Known rows, with every way that one mark hangs from another
Z792(Z388(Z86 Z696(Z172) Z984)): [-2.86 -1.08  0.69  0.27  0.52 -1.55  1.18  2.07  1.02  2.12  3.89 -0.81
  1.06 -0.14  1.26  4.10 -1.35  0.34]
Z49(Z388(Z792 Z984(Z172(Z696)))): [-1.18 -3.62 -0.42  0.73  1.50 -0.87  1.65  1.64 -4.09  0.79 -0.28 -3.69
 -1.88 -2.82  3.54  3.78 -1.85  0.07]
Z696(Z172): [-0.49  2.52  0.13  0.08  0.56  0.48 -0.39 -1.79 -0.33  1.79  0.65  0.36
  0.27  0.29  0.64  1.35 -1.37  0.15]
Z388(Z86 Z696 Z792 Z984): [-2.30 -1.06  0.94  0.15 -1.45 -1.22  3.42  2.17  1.00  0.04  2.42 -1.98
  0.76 -2.43  1.25  1.19 -0.57  1.53]
Z984(Z172 Z388(Z696)): [-1.31  0.39  0.13 -0.19  0.56  2.49  0.99  4.07 -1.23 -0.04  0.76  0.16
 -0.75  0.93 -1.49 -0.13 -1.67  0.64]
Z984(Z172(Z696(Z388))): [-0.46 -0.28 -1.16  1.22  0.24  3.19 -0.58  3.67 -1.82  0.28 -0.84 -0.79
 -1.32 -1.75 -0.33  2.29  0.51 -0.16]
Z792(Z388(Z696 Z984)): [-1.22 -4.30  0.50 -0.37  1.90 -1.01  1.27  2.37 -0.27  0.05  2.53 -1.53
  1.16  0.05  0.68  1.25 -0.70 -0.10]
Z792(Z388(Z86 Z696)): [-1.90 -1.85  0.47 -0.64 -0.52 -1.26 -0.01  3.88  1.48 -0.60  2.07 -0.28
  0.84  1.10 -1.11  2.75 -0.19  0.07]
Z86(Z388(Z696 Z792)): [-0.94  1.57  0.87 -0.18 -0.54 -0.12  2.48 -1.24  0.30 -1.65  0.17 -1.67
 -0.10  1.38 -2.05 -0.41 -0.79  0.73]
Z696(Z172 Z388(Z86)): [-1.41  4.24 -0.37  1.77 -2.36  0.00 -0.20  2.07  2.60  0.96  1.63  1.07
 -0.40 -0.60 -0.17  2.18  0.88  0.61]
Z49(Z388(Z984)): [-0.65 -3.39  0.00  0.82  0.90 -2.88  0.84  1.79 -1.78  0.14  0.88 -1.35
 -0.85 -0.70  2.60  0.84 -0.70 -0.01]
Z49(Z388(Z696 Z792 Z984(Z172))): [-2.13 -4.21  0.64 -0.24  2.11 -0.81  1.96  4.46 -2.83 -0.43  0.55 -2.99
 -0.31 -2.18  2.66  1.68 -2.06  1.06]
Z984(Z172(Z696(Z388(Z86 Z792)))): [-1.52  1.71 -0.97  1.62 -2.30  1.56  1.02  3.73  0.40 -0.19 -0.13 -1.74
 -1.66 -3.12  0.21  3.83  0.95  0.49]
Z696(Z388(Z86 Z792 Z984(Z172))): [-2.02  0.86 -0.61  2.55 -1.74 -0.30  2.53  4.56  2.68 -0.11  1.52 -1.77
 -1.17 -4.38  2.33  1.90  2.41  0.89]
Z172(Z696(Z388(Z86 Z792 Z984))): [-1.22  0.27 -0.62  2.22 -2.92 -0.89  3.03  1.79  1.06  0.17  1.75 -2.28
 -1.13 -3.40  1.31  2.57  1.07  0.65]
Z86(Z388(Z696 Z792 Z984)): [-1.30 -0.10  0.88  0.67 -0.05 -0.90  4.12 -1.00  0.29 -0.63  1.45 -2.71
 -0.23 -0.09 -0.41 -0.52 -0.53  0.83]
Z86(Z388(Z696 Z792 Z984(Z172))): [-2.07 -0.65  0.57  0.86  1.23  0.69  3.68  0.73 -0.35 -0.02  0.76 -3.00
 -0.67 -1.30  0.45  0.58 -0.46  0.80]
Z984(Z172 Z388(Z86 Z696)): [-2.41  0.93  0.02  0.36 -1.35  1.59  1.31  5.51  0.45  0.32  1.45  0.49
 -1.06  0.49 -1.48  1.34 -0.85  0.99]

Rows
[-2.39  2.06  0.28  0.11 -1.98  0.95  2.57  4.11  1.09 -0.49  1.44 -0.72
 -1.05 -0.29 -0.94  1.27 -1.14  1.28] | Z984(Z172 Z388(Z86 Z696 Z792))
[-0.90  0.06 -0.52  1.89  0.23  0.68  2.15  2.88  1.10 -0.35  0.72 -1.99
 -0.78 -3.90  2.15  0.46  1.69  0.57] | Z696(Z388(Z792 Z984(Z172)))
[-1.83  3.74 -0.09  2.40 -2.47 -1.42  2.59  0.66  3.11  1.15  2.86 -1.00
 -0.30 -2.91  2.17  2.08  0.91  1.10] | Z696(Z172 Z388(Z86 Z792 Z984))
[-1.76  0.71  1.10 -0.36  0.95  0.21  2.68 -1.18 -0.79  1.64  2.23 -1.87
  1.35 -1.68  1.69  1.13 -2.66  1.34] | Z388(Z696(Z172) Z792 Z984)
[-0.26  4.85 -0.15  1.01 -0.98  0.31  0.70 -0.95  1.61 -0.05  0.77 -0.43
  0.19 -1.00  0.41  0.77 -0.01  0.65] | Z696(Z172 Z388(Z792))
[-0.39  1.05 -0.91  0.99 -0.32  2.39  0.61  2.10 -1.21 -0.40 -0.91 -1.97
 -1.28 -2.58  0.15  2.47  0.26  0.18] | Z984(Z172(Z696(Z388(Z792))))
[-0.77  2.10 -0.29  2.12  0.14  0.08  1.02  0.64  0.87  1.59  2.11 -0.09
 -0.01 -1.68  1.56  0.62  0.45  0.43] | Z696(Z172 Z388(Z984))
[-2.04 -1.83  0.38  1.12  1.80  1.23  2.46  2.33 -0.93  0.65  0.80 -1.84
 -0.73 -0.43 -0.12  0.63 -0.15  0.44] | Z86(Z388(Z696 Z984(Z172)))
[-1.44  2.82  0.81  0.20  0.51  0.93  1.08 -1.44 -0.58  0.98  0.89 -0.18
  0.12  2.41 -1.85  0.91 -1.82  0.51] | Z86(Z388(Z696(Z172)))
[-2.17 -1.32  0.82 -0.74 -1.73 -2.53  1.18  3.89 -0.55 -1.44  0.75 -1.37
 -0.09  0.01  0.36  2.23 -1.69  1.27] | Z49(Z388(Z86 Z696 Z792))
[-1.43  2.41 -0.79  0.98 -2.51  0.86  2.30  1.40 -0.26  0.73  0.68 -1.46
 -2.58 -1.03 -0.07  3.36 -1.05  0.33] | Z984(Z172(Z696) Z388(Z86 Z792))
[-2.53 -4.09  0.70  0.41 -0.56 -2.64  1.54  5.28 -1.15  0.08  2.06 -1.09
 -0.21 -0.53  1.40  1.98 -1.19  1.00] | Z49(Z388(Z86 Z696 Z984))
[-1.82  2.39  1.12  0.77  0.51 -0.48  3.75 -2.79 -0.01  1.15  2.12 -2.31
  0.08  0.02  0.32  0.91 -1.97  0.98] | Z86(Z388(Z696(Z172) Z792 Z984))
[-1.58  0.54 -1.17  1.87 -1.67  2.03 -0.22  5.12 -0.27  0.62 -0.13 -0.46
 -1.71 -2.30 -0.29  3.88  1.22  0.10] | Z984(Z172(Z696(Z388(Z86))))
[-2.02 -3.70 -0.84  1.22  0.74 -0.60  0.96  3.12 -0.65  2.02  1.71 -2.35
 -1.39 -2.27  2.28  5.80  0.25 -0.82] | Z792(Z388(Z86 Z984(Z172(Z696))))
[-0.85  0.92 -0.86  1.65 -2.89  0.45  0.22  3.12  0.42  0.00  0.56 -0.17
 -1.07 -1.02 -0.99  2.83  1.11  0.14] | Z172(Z696(Z388(Z86)))
[-2.19  4.78  0.72  0.00 -2.66 -0.23  2.66  0.46  1.47  0.75  2.83 -0.10
 -0.12  1.05 -1.13  1.55 -2.61  1.52] | Z984(Z388(Z86 Z696(Z172) Z792))
[-2.26  3.81  0.53  0.30 -2.06  0.52  1.43  1.82  0.86  1.42  2.87  1.16
 -0.23  1.95 -1.65  1.65 -2.39  1.09] | Z984(Z388(Z86 Z696(Z172)))
[-1.56  2.14 -0.66  1.36 -1.89  0.41  1.08  3.56  1.51  0.61  1.13  0.57
 -2.16  0.05 -0.35  1.52  0.38  0.24] | Z984(Z172 Z388(Z86))
[-2.17 -2.43 -0.66  1.55 -0.17  0.84  1.54  3.01 -1.54  2.65  0.93 -1.87
 -1.49 -3.32  2.27  4.33 -0.04  0.07] | Z388(Z86 Z984(Z172(Z696)))
[-0.60  1.90  0.61 -0.69 -1.27  0.22  2.63  0.56  0.10 -1.43  1.36 -0.67
 -0.09  1.36 -1.71 -1.22 -2.03  1.07] | Z984(Z388(Z696 Z792))
[-0.14 -0.29 -0.56  1.71 -1.08  0.24  2.67  0.33 -0.52 -0.15  0.99 -2.54
 -0.75 -3.00  1.14  1.15  0.31  0.37] | Z172(Z696(Z388(Z792 Z984)))
[-1.75  1.37  0.37  0.19 -2.57  0.13  1.78  3.67  1.06 -0.29  2.22  0.82
 -0.54  1.67 -2.28  0.22 -1.01  0.98] | Z984(Z388(Z86 Z696))
